What can hang from each mark
z907: z520
z520: z229 z608
z66: z520
z229: z38 z66 z520 z608
z679: z229 z608 z907
z38: z520

Each row was made from one small tree. Brackets hold a mark, then the marks that hang from it, in the order of their numbers. Every link used is in the known rows. Write each row's tree.
Known rows
{z229 z38 z66 z520 z608}: [ 30   4  11  19 -25   6   2 -24  16  -2   1   6   3  -2   2   2]
{z679 z608 z907}: [ 6  4 -4 10 -9  2  1 -9  5 -5 -3 -4  2  0  3  4]
{z679 {z229 z38 z520}}: [  5   1  -3  23  -9   7   1 -15   9  -1  -1  -5   2 -12  -3  11]
{z907 {z520 {z229 z38 z66} z608}}: [ 26  -2  27   7 -17   8   4 -15   9   6 -19  -3  -2  15  -1   3]
{z229 z608}: [ 13   5  -2   6  -9  -8   1 -12   5  -5  -5   2   2   3  -1   0]
{z229 z66 z608}: [ 20   6   4   4 -16  -4  -3 -15   9  -3  -6   7   4   5   2   1]
{z679 z229 z608}: [-1  6  1 10 -5  1 -8 -7  7 -4 -6  8  8 -7  0 10]
{z679 z229}: [ -5   3 -10   8   0  -3  -5  -6   2  -1  -8  -3   3  -5  -3  10]
{z679 {z229 z38 {z66 z520}} z608 z907}: [  2   7  10  17  -1  15  -6 -10  15  -6   2  -4   8 -10   4  36]
{z679 z608 {z907 z520}}: [  3   3   0  14  -9   1  11 -13   9   2  -5  -7   2   7   1  10]
{z679 {z229 {z520 z608}} z907}: [  5  -2   0  20   8   7   1  -8   4   2 -11  -9   4  -3   1  -4]
{z66 z520}: [  1   6   1   1   5  -3   7  -4   6  -1   1 -13  -1  -1  -3  21]
{z520 {z229 z66} z608}: [ 22  -1  19  -3 -12   4  -4  -7   3   2 -20   5  -2  13   1  -7]
{z520 {z229 z38 z66} z608}: [ 28  -2  23   3 -17   9  -5 -11   5  -1 -17   0  -2   8   1  -3]
{z38 {z520 {z229 z66} z608}}: [ 25  -2  22   0   4   2  -4  -6   5   4 -12   0  -8  22  -1   4]
{z520 {z229 z38 z66 z608}}: [ 23   3  10   9 -28   5  -4 -16   7  -5 -11  10  -3  10   2   7]
{z38 {z520 {z229 z66 z608}}}: [ 19   4   9   7  -7  -3  -2 -11   6   0  -6   9  -9  24   0  14]

Write each row's tree
[20  5 25 -4  8  2  0 -6 11  1 -6 -7  5  2  0 10]	{z229 {z66 {z520 z608}}}
[ 14   4  10   7 -24  -2   8 -15   7   6 -18  12  -4  22   0   9]	{z907 {z520 {z229 z66 z608}}}
[  6   4   3  10 -16  -6  12 -12   3   4 -17   6  -6  21  -2   8]	{z907 {z520 {z229 z608}}}
[ 11   3   2   9   0  -7   2  -7   1  -2  -6   4 -11  23  -2  13]	{z38 {z520 {z229 z608}}}
[ 21  -2  16   5 -10   5  -1  -7   1  -3 -16  -6  -5   6  -1  -4]	{z520 {z229 z38} z608}
[ -3   3  -6  24  -6   9   1 -11   9  -1  -4   4   5  -7   3   9]	{z679 {z229 z520} z608 z907}
[ 35  -1  26   7   7   4  -7 -14  12  -1   1 -13   0   6  -1   6]	{z229 {z38 {z520 z608}} z66}
[  3   4  -9  14  -6   2  -8 -12   5  -4 -10   4   6   2   3  11]	{z679 {z229 z66 z608} z907}
[ 29   4  12  13  -4   0  -5 -19  13  -5   6  -3  -1   8   0  17]	{z229 {z38 z520} z66 z608}
[  2   2 -12  22  -3   3  -5 -13   3  -9  -6  -7   4  -5   1  14]	{z679 {z229 z38 z608} z907}
[ 11   2   6  22   3  12 -12 -14  13  -5   4  -4   3   0   3  29]	{z679 {z229 {z38 z520} z66} z608 z907}
[ 13   3   7  16 -22  -1  11 -16   5   0 -13   1  -6  16  -3  12]	{z907 {z520 {z229 z38 z608}}}
[  8   3  19  -3   7   1   5   2   1   1 -14  -6  -5  11  -2  10]	{z66 {z520 z229 z608}}
[  5   2  -8  25  13   1  -5 -12   5  -7   3 -13  -2   3  -1  25]	{z679 {z229 {z38 z520} z608} z907}
[ 12   0   6   4  -5   1  -2  -8   4   4  -6   0 -12  21  -1  16]	{z38 {z520 {z229 z66}}}
[ 13  -3  13  17   1  11  -2 -16  10   4 -14 -15   7   1   0  11]	{z679 {z229 z38 z66} {z907 {z520 z608}}}
[ 10   2  15  11  13  13  -6  -7  10  -3  -6 -17   8  -6   2  24]	{z679 {z229 z38 {z66 {z520 z608}}} z907}
[ 27   4  29   1   3   8  -2 -10  14  -2  -2 -13   5  -3   0  14]	{z229 z38 {z66 {z520 z608}}}
[ 21   9  16   8  -8   3   0 -15  15  -6   3  -3   4  -1   1  24]	{z229 z38 {z66 z520} z608}
[ 28  -1  17  15  -7   6   4 -16  11  -1  -4 -10   2  -6  -1  -9]	{z229 z38 {z520 z608}}
[ 17  -1  13  20   0   8  -2 -13  10  -1  -8  -6   6 -11  -2  -2]	{z679 {z229 z38 {z520 z608}}}
[ 3  8  6  4 -4 -4  7 -3  2 -3 -8  4 -6 13 -1 20]	{z66 {z520 {z229 z608}}}
[ 15   2  23   3   3   6   4  -2   4  -3 -10 -11  -5   6  -2  15]	{z66 {z520 {z229 z38} z608}}
